What can hang from each mark
P: U
S: C V
X: V
Z: U
U: S X
V: P Q S Z
D: M
Q: C
M: V
C: S

Each row was made from one small tree. Brackets hold a mark, then the marks that hang from it, in alphabetical order. Every link used is in the known rows. Write each row's tree.
Known rows
{Z {U S {X {V P Q}}}}: [ 10.8   9.8 -37.0  14.9  -7.5  17.0  24.3   1.1 -14.3   8.4 -25.6   5.2
   5.6 -12.0  -5.1 -38.7 -36.6   0.3 -11.3  32.1   7.6  -2.9   3.6]
{S {V {Q C} {Z {U X}}}}: [ -0.9   8.7 -48.8  -3.2 -10.9  31.7  38.8   8.0 -14.6   7.6 -32.3  12.2
   6.7   1.0  -0.9  -6.1 -18.7  -8.5 -27.8  12.2   0.6   3.6  -1.4]
{V P Q S {Z U}}: [ 10.2  13.9 -58.3  -6.7 -12.7  12.0  42.8  18.1  -0.8 -16.7 -30.3   7.4
  -0.7  -6.8   6.0 -14.7 -46.2   4.4   0.9   9.0  24.2   5.9   1.7]
{Q C}: [ -2.5  -0.8 -11.4  -3.4   1.8   8.3   4.7  -3.2  -6.2   3.3  -3.7   2.7
   2.9   4.1  -3.1   9.7   0.2  -3.6 -14.8  -1.3 -10.0   1.3  -1.9]
{C {S {V {P U} Z}}}: [  1.9   1.4 -24.4 -15.4 -18.7  19.7  25.3   4.3   5.6  13.1  -9.5   2.4
   8.6 -21.7   6.2 -12.7 -27.4   2.3   8.4   0.9  13.2   1.1  10.9]
{U S}: [ 3.7 -2.3  2.6  4.2 -1.9  0.7 -8.8 -8.1 -4.7 20.4 -4.3 -0.1 -5.0 -7.7
 -2.6 -6.7 -3.5  3.9 -1.7  8.0 -3.2 -2.1  6.5]
{X {V P {S C}}}: [  4.9   4.2 -15.8   6.2 -13.5   4.0   4.8  16.4  30.1 -10.8 -10.5   6.3
  -1.3   1.0   1.2  -4.0 -30.4  -3.8   5.1  -7.2   7.5   4.9 -10.0]
{Q {C {S V}}}: [ -3.5  -6.2  -8.8   4.4  -9.8  25.1  -6.4   0.0  -0.1  19.5  -8.5   5.9
   0.3   3.1  -2.9   8.2   0.7  -1.4  -8.3  -3.9 -10.8   7.4   2.1]
{Q {C {S {V P {Z U}}}}}: [  0.0  -4.0 -54.9 -15.1 -23.0  30.7  26.4   8.1  -5.1   8.8 -15.2   7.6
  10.9 -21.2   3.1  -8.1 -23.9  -0.5 -10.4  -3.4   5.1   1.5   8.6]
{D {M {V P}}}: [  5.2   2.3 -13.0  -0.3 -10.3  -5.9   7.1   1.9  18.6 -18.5   3.7  -6.3
   3.2  -2.5  -6.0  -9.0  -6.3  -6.8  -1.3  -1.8  12.6  -3.3  -4.4]
{Q {C {S {V P}}}}: [  0.0  -4.3 -30.1  -2.3 -15.3  27.1   4.2   6.1   3.5  13.4  -8.5   4.5
   4.1  -6.2  -1.5   7.1 -11.8   1.2  -0.9  -3.3  -5.9  10.1   0.2]
{U S {X V}}: [  5.1   1.6   7.2  24.3  -4.5   5.7  -5.7   1.6  -8.5  20.0 -12.6   3.1
  -3.0  -0.9 -13.1 -24.2 -12.8  -4.3 -10.7  22.4  -6.9  -6.7   0.5]
{M {V P Q Z}}: [  7.9  10.8 -33.1  -6.2 -18.8  14.4  37.1  18.5  13.2 -12.8 -26.8   0.6
   6.2  -7.5   2.2 -11.6 -34.6  -8.3   8.0  10.7  21.2  12.8  -7.7]
{Q {C {S {V {P U}}}}}: [  1.6  -1.8 -22.2  -9.3  -9.7  22.6  18.0  -7.7  -0.8  16.0  -5.6   3.6
  13.0  -9.3   2.4  -3.9 -14.6   4.2  -7.9   0.0  -1.9  -0.2   8.4]
{X V}: [ -0.2   0.0  11.7  10.8  -4.7   9.2   4.4   7.8   7.9  -6.2  -1.0   2.1
   1.4   3.7  -4.6  -6.8 -12.5  -4.4  -1.3   3.1   1.3  -5.1  -5.0]
{Z {U S}}: [  2.8  -3.7  -6.1   0.3  -2.7  -0.3   0.6 -14.2 -13.4  15.5  -2.1   2.0
   2.1 -16.6   0.7 -23.3  -3.5   3.5 -10.8   8.9   3.5 -12.0  15.5]
{D {M {V Z}}}: [  0.4   2.8  -6.8  -3.2 -13.6  -0.4   9.8   5.3  14.0 -11.2  -3.1  -2.8
  -1.5  -0.5  -7.3  -6.1  -6.8 -13.6  -8.7  -2.4  13.1  -5.4  -3.2]
{S C V}: [ -7.6  -3.6   1.5  -6.9  -8.4  11.0  -8.3   1.9  24.5  12.9  -1.3   5.3
  -1.2  -4.4   7.0  12.0   6.6  -4.1   0.0 -17.1  -2.2   6.8  -5.9]
{C {S {V P Q Z}}}: [  3.0   7.8 -47.8  -7.2 -20.0  34.8  22.6  17.9  10.0   9.6 -28.1   4.8
  -2.4 -12.3   5.9   0.2 -32.2   1.7  14.4   6.7  14.3  21.2  -1.0]
{Q {C {S {V P Z}}}}: [  0.4  -1.7 -44.6 -10.2 -23.4  32.3  17.4  15.3   4.3  11.8 -17.5   5.4
   3.3 -14.2  -0.8   7.1 -23.4  -3.1  -0.8  -2.4   0.1  10.3   0.5]
{V P Q {Z U}}: [  3.5   9.9 -57.9 -16.8  -9.5  16.6  42.4   6.8  -5.8 -11.5 -21.0   4.1
   8.4 -19.3   9.1 -15.0 -34.8   0.6  -0.5  10.2  20.5   5.8   2.5]

Write each row's tree
[  4.3   0.3   1.8  16.2  -9.1   7.8  -7.6   1.6  -4.1  27.7 -12.0   3.2
  -7.1  -2.8  -8.0 -10.6   0.6   0.8  -7.6  14.1  -7.6  -1.1   2.5]
{U {S V} X}
[  0.3   8.5 -18.6  -9.6  -6.5  32.4  35.1  -9.3  -2.8  29.4 -27.8   7.7
  -0.1  -8.2   1.4   0.7 -26.2  -0.6 -17.2  15.7   1.3   2.2   7.6]
{P {U {S {V {Q C} Z}}}}
[  4.7   6.0 -31.2   2.9 -12.3  29.2   8.9   8.9   8.9   8.8 -20.3   3.6
  -2.5  -4.9   4.7  -0.8 -20.2   4.4  14.8   4.5   8.0  20.6  -1.7]
{C {S {V P Q}}}
[  7.0   9.0 -22.2   1.2  -1.4  26.5  35.6 -13.3  -3.0  14.1 -20.6   4.3
   8.7  -7.8  -1.6 -16.6 -39.5   2.4 -13.5  25.5   1.7  -2.7   2.4]
{X {V {P {U S}} {Q C}}}
[  3.5  10.4 -48.7  -3.4  -6.2  19.1  38.4   7.5 -10.0  -6.9 -33.8  11.5
  -1.4   6.7   0.4  -3.7 -33.1  -2.3 -21.3   7.3   9.6   4.7   1.5]
{V {Q C} S {Z U}}
[  8.8   5.1  -0.5   8.2 -19.9  -1.7  16.1  24.1  14.6 -13.3 -20.3   3.4
  -4.1   8.7  -6.4 -11.8 -23.5  -7.6   1.0  -1.3  16.5   0.2  -2.6]
{M {V S Z}}
[  3.1   9.2  -5.0   5.7  -2.3   4.4   6.7  -4.7  13.4 -12.0 -11.5  -2.8
  -3.5  12.1  -4.8  -5.5  -4.7  -8.4  -8.7   5.7  11.5   6.0  -7.6]
{D {M {V Q}}}
[ 12.9  12.5 -31.7  14.9 -19.0   6.3  26.8  34.6   4.6 -15.2 -24.4   6.3
  -2.2   2.5 -10.2 -16.2 -45.6  -5.3  -0.8  15.2   9.7  -0.9  -8.0]
{U {X {V P S Z}}}
[  8.5  12.6 -18.2  -5.7  -9.8  -0.8  25.4  -1.1  25.5  -9.6 -25.2   4.1
   9.4   4.8   9.4 -16.1 -29.9  -3.5  -0.6   1.8  20.0  11.4  -1.8]
{M {V {P U} Q {S C}}}
[ -2.4   6.1 -42.8  -7.4  -6.3  30.3  15.4   1.0 -10.8  15.6 -30.8   6.3
  -0.5  -0.8   1.1   4.0 -21.1  -6.7 -10.5   8.2  -2.8  19.3   2.3]
{V {Q {C S}} Z}
[  1.4  10.8 -38.4  -0.5 -10.2  22.6  33.3  11.8  -9.1   3.2 -29.0   9.4
   2.3  -4.9   1.6 -16.3 -18.6  -6.3 -13.1  13.5  10.7   3.2   0.0]
{S {V Q {Z {U X}}}}
[  9.4  10.3 -23.1   5.7 -16.7   8.4  34.1  16.6   4.5 -17.0 -33.1   8.3
   1.1   8.2  -0.7 -23.9 -33.4  -6.6  -7.4   7.9  26.9   1.9   1.5]
{M {V Q S {Z U}}}
[  2.8  -0.7 -33.4  -7.3 -24.5  24.0  11.9  18.6   9.9   9.0 -13.4   3.1
  -0.3 -17.3   2.3  -2.7 -23.6   1.4  14.6  -3.4   9.6  10.0   2.5]
{C {S {V P Z}}}
[  1.8   9.6 -10.6   2.4  -9.6   2.1  19.6  10.3   8.9   3.5 -21.9   9.3
   4.4   4.0  -2.3 -21.4 -29.7 -10.8 -17.1   6.9   4.7  -6.1  -0.6]
{P {U {X {V {S C} Z}}}}
[  8.8  18.1 -52.5 -13.1  -5.2  17.3  53.6   6.3  -1.1  -8.8 -32.5   6.5
   3.6   1.9   2.8   1.4 -47.2   1.9 -10.3  13.0  11.9   7.3  -0.4]
{V {P U} {Q C} S Z}
[ -7.4   8.3 -25.9 -13.9 -13.6  27.3  15.8   9.8  24.7  11.3 -24.4   8.4
  -4.8  -6.3  10.7  15.1 -15.1  -8.1   1.5  -7.3   8.4  19.2  -9.0]
{S C {V Q Z}}
[ -0.2  -0.6 -29.0 -17.2 -23.9  18.3   7.0   8.7  23.8  25.2 -12.4   4.5
  -3.1 -30.3   7.8   1.1 -20.6  -2.9   7.2  -4.8   5.8   6.8  -0.7]
{U {S C {V P Z}}}
[  9.1  10.9 -23.1  -7.0   2.0   8.3  25.6 -17.4  -5.8  17.7 -15.5  -0.6
   4.7 -15.4   6.1 -16.8 -27.1   9.9   0.7  22.1   9.7   2.8   9.6]
{V {P {U S}} Q}
[ -1.4   5.2 -21.0  -7.9 -11.8   0.2   3.5  13.0  18.1   0.0 -16.9   7.1
  -6.6  -0.5   5.3   5.7 -16.1  -5.2  -1.2 -11.7   6.5   7.4  -2.8]
{V {S C} Z}
[ 14.5  18.0 -31.5  24.1  -7.9  12.1  25.5  23.2   4.6 -15.9 -31.7   6.5
  -4.5  15.8  -8.4 -15.0 -43.1  -0.3   0.5  21.2   7.6  11.4 -13.1]
{U {X {V P Q S}}}
[  0.6   3.1 -18.0 -17.0 -14.8  12.8  20.7  -6.5  16.5  18.0  -9.6   3.5
   9.2 -31.0   6.5 -21.1 -36.4  -4.1  -3.5   6.6   9.9  -8.1   6.8]
{X {V {P {U {S C}}} Z}}
